Each row comes from the steps of one walk. Every step used is in the known rows, and no mark comes twice. Write the walk behind each row, first mark first.
Known rows:
A, Y, V: [-0.33 +1.22 -3.25 +0.52 -3.58 -0.87 -1.88 -1.19 -0.19 -0.09 +1.86 +0.15 +1.01 -2.10 -3.38 -0.68 -0.68 -0.49]
A, Y: [+0.18 +0.09 -1.92 -1.00 -0.76 +0.82 -0.62 -0.41 -2.27 -1.49 +0.37 -1.69 -0.10 -1.00 -3.12 +1.03 +0.83 -0.75]
C, N, V, Y, A: [-2.79 -0.28 +0.91 +0.98 -3.29 -0.77 +1.25 -0.30 +1.27 -0.79 -1.95 +1.14 +0.96 -1.63 +1.62 -0.58 -0.45 -2.11]
C, N, A, Y, U: [+1.78 -2.97 -2.38 -0.44 -0.12 -0.78 -0.65 +0.11 -1.07 -1.51 -0.91 +2.60 +1.35 +0.90 +1.31 -1.67 -0.18 +0.76]
F, V, N, A, Y, U: [+1.11 -0.82 -1.45 +0.24 -0.21 +0.08 -0.43 -0.33 -1.68 -0.74 -0.06 +3.57 -0.17 +0.87 +2.76 -1.84 +0.08 +1.37]
N, V, Y: [-2.61 +3.41 +2.82 +0.11 -2.16 +1.87 +2.19 -0.80 +2.47 -0.27 +0.40 -0.24 +2.20 -0.77 -1.31 -0.89 +0.59 -0.56]
F, C, N, A, Y, U: [+3.07 -3.62 -2.29 -0.76 -0.24 -0.16 -1.31 +0.82 -0.52 -0.85 -1.19 +2.64 +0.98 +1.42 +2.26 -0.11 -0.21 +1.19]
F, C, N: [+1.96 -4.91 +0.08 +0.43 +3.04 -0.56 -1.43 +1.79 -0.39 +1.31 -1.90 -3.61 -0.04 +0.24 +2.07 +3.36 -1.48 +0.49]
Y, A, N, V, F: [-2.07 +0.82 +0.90 -1.45 +0.56 -1.25 +2.59 +1.05 -0.96 -1.27 +0.46 +0.61 -0.27 +1.72 -2.49 -1.81 +1.06 -0.51]
F, C, N, V: [+0.72 +0.79 +0.22 +2.16 +1.49 -0.88 -2.07 +0.97 +1.33 +1.24 -1.01 -2.06 -0.23 -0.03 +1.42 +1.86 -1.35 +1.74]
A, Y, V, N: [-0.84 +1.93 +0.12 -1.25 -3.63 -0.80 -0.83 -0.35 -3.92 +0.04 +1.83 +1.16 -0.27 -1.62 -3.57 -1.07 -2.71 +1.05]
V, F, C, N, A: [+2.43 -2.66 +0.61 +0.53 +4.62 +0.46 -1.19 -0.58 +2.34 +0.90 -1.16 -0.06 -0.84 -0.27 +3.73 -0.08 -0.83 -0.04]
F, V: [-2.60 +2.59 +0.55 +4.90 +3.65 +0.61 +0.33 -1.84 +0.17 +2.42 +0.61 -2.89 -3.14 -1.28 +5.42 +0.85 +1.83 -0.13]
C, N: [-0.66 -3.63 -0.05 +0.94 +3.19 -1.85 -0.25 +0.40 -1.66 -0.12 -1.23 -3.54 +0.44 -0.81 +0.15 +0.10 -1.33 -0.34]
V, F, C, N: [+1.71 -6.15 +0.60 -1.36 +3.56 -0.18 +0.20 +2.62 -0.39 +0.67 -1.89 -3.06 +0.16 +1.35 +1.78 +2.29 -1.01 +0.45]
A, N, V: [-1.05 +4.60 +0.07 +1.98 +1.31 -1.94 -1.42 -0.47 -1.22 +0.02 +1.36 +0.06 -0.33 +0.23 -3.54 -0.30 -0.28 +0.54]
V, N, A, Y, U: [+1.45 -0.96 -1.47 -0.99 -2.02 -0.37 -0.28 -0.11 -1.97 -1.27 -0.20 +3.23 +0.59 +0.92 +0.77 -1.74 -0.10 +1.22]
N, A: [+0.18 +3.21 +0.40 +2.45 +0.96 +0.23 -0.76 -3.01 +2.12 +1.03 +0.22 -0.71 -1.66 -1.91 +2.30 -0.82 +0.98 -0.79]

Which walk is each row?
[-2.06 +2.64 +2.53 -0.53 +0.05 +1.30 +1.55 -0.40 +0.82 -0.82 +1.02 +1.39 +2.50 +0.05 -3.63 -1.39 -0.06 -0.91]
A, N, V, Y
[-1.49 +3.92 -0.47 +2.31 -0.06 -2.63 -1.40 -0.39 -1.21 -0.28 +0.51 +1.13 -0.70 -0.20 -2.41 -0.20 -0.38 -0.21]
Y, A, N, V
[+0.06 +3.44 +1.95 +0.98 +0.42 +0.14 -0.69 -2.55 -0.39 +0.90 +0.56 +0.94 -2.06 -1.85 +1.49 -1.58 -0.84 +0.36]
V, N, A
[+1.41 +0.78 -1.75 -0.33 +1.00 +1.33 -1.70 -1.87 -0.33 -1.34 +0.46 +0.65 -0.60 -1.60 -1.26 -0.30 +0.52 -0.88]
N, A, Y
[+0.62 +1.84 -3.25 +0.99 -2.23 -0.49 -2.67 -2.24 +1.19 +0.10 +1.86 +1.80 +0.66 -2.48 -2.11 -1.66 -1.00 -0.64]
N, A, Y, V
[-3.16 +1.64 +1.04 +1.17 -4.88 -0.27 +1.60 -0.75 +1.67 -0.61 -1.43 +1.05 +0.45 -1.62 +1.37 -0.27 +0.57 -2.10]
N, V, Y, A
[+1.68 -1.07 +0.24 -1.42 -2.16 +1.33 +0.59 +1.87 +2.08 +2.05 +0.01 -2.06 -0.75 +1.59 +1.39 +3.44 +1.14 +0.71]
Y, V, F, C
[-2.36 +2.13 +1.54 -0.99 -0.70 -0.04 +3.20 +0.69 +0.83 -0.47 +0.47 -1.79 -0.38 +1.18 -1.00 -1.38 +1.82 +0.32]
N, V, F
[+1.57 +0.34 +1.35 -1.09 -1.06 +1.71 +0.85 +2.10 +2.16 +1.74 -0.55 -2.47 -1.41 +2.10 +1.94 +3.94 +1.57 +1.40]
N, V, F, C
[-0.65 -0.62 -1.02 -2.40 -1.04 +0.22 +1.74 -0.21 +0.77 -0.98 +1.44 +0.99 +0.77 +0.10 -2.18 -2.84 +0.61 -0.79]
N, A, Y, V, F
[+1.94 -0.27 +1.11 -1.61 +0.43 +1.17 +0.40 +2.43 +1.00 +1.38 -0.10 -1.33 -1.14 +2.66 +0.40 +3.62 +1.09 +1.11]
A, N, V, F, C
[-3.13 +1.16 +2.90 +1.52 +1.67 +3.08 +2.73 -1.42 +1.78 +0.90 +0.53 -0.60 +0.55 -0.92 +2.65 -0.61 +1.34 -1.35]
F, V, Y
[+1.38 +0.99 -0.68 -1.40 +0.61 +1.27 -1.58 -1.53 -2.14 -1.28 +0.70 +1.76 -0.98 -1.53 -1.74 -0.82 -0.81 -0.21]
V, N, A, Y
[+0.25 -1.85 +0.87 -0.36 -2.34 +0.29 +1.31 +1.53 +1.52 -0.14 -1.27 +2.01 +2.94 +2.08 +2.22 -0.62 -0.14 +1.32]
F, C, N, V, Y, U
[+2.29 -6.75 -0.82 -1.92 +3.00 -0.11 -0.87 +2.56 -0.33 +0.21 -1.25 -1.44 +0.96 +0.98 +0.45 +1.69 -1.90 +0.45]
A, Y, V, F, C, N
[+2.92 -1.60 -0.48 -1.96 -1.01 +1.97 -0.40 +1.34 +2.47 +1.39 +0.19 -0.20 -0.75 +1.28 +1.36 +2.74 +0.61 +0.56]
N, A, Y, V, F, C
[-1.10 -0.44 -0.97 +0.61 +0.77 -2.96 -0.59 -0.18 -4.11 -0.91 +0.25 +0.99 -0.90 -0.01 -3.41 +0.32 -0.15 -2.25]
Y, A, N
[-1.81 +1.30 +1.21 -1.57 +1.44 -0.82 +2.63 +1.02 -0.92 -1.11 +1.12 -0.16 +0.04 +2.01 -3.38 -1.86 +1.19 -0.01]
A, N, V, F
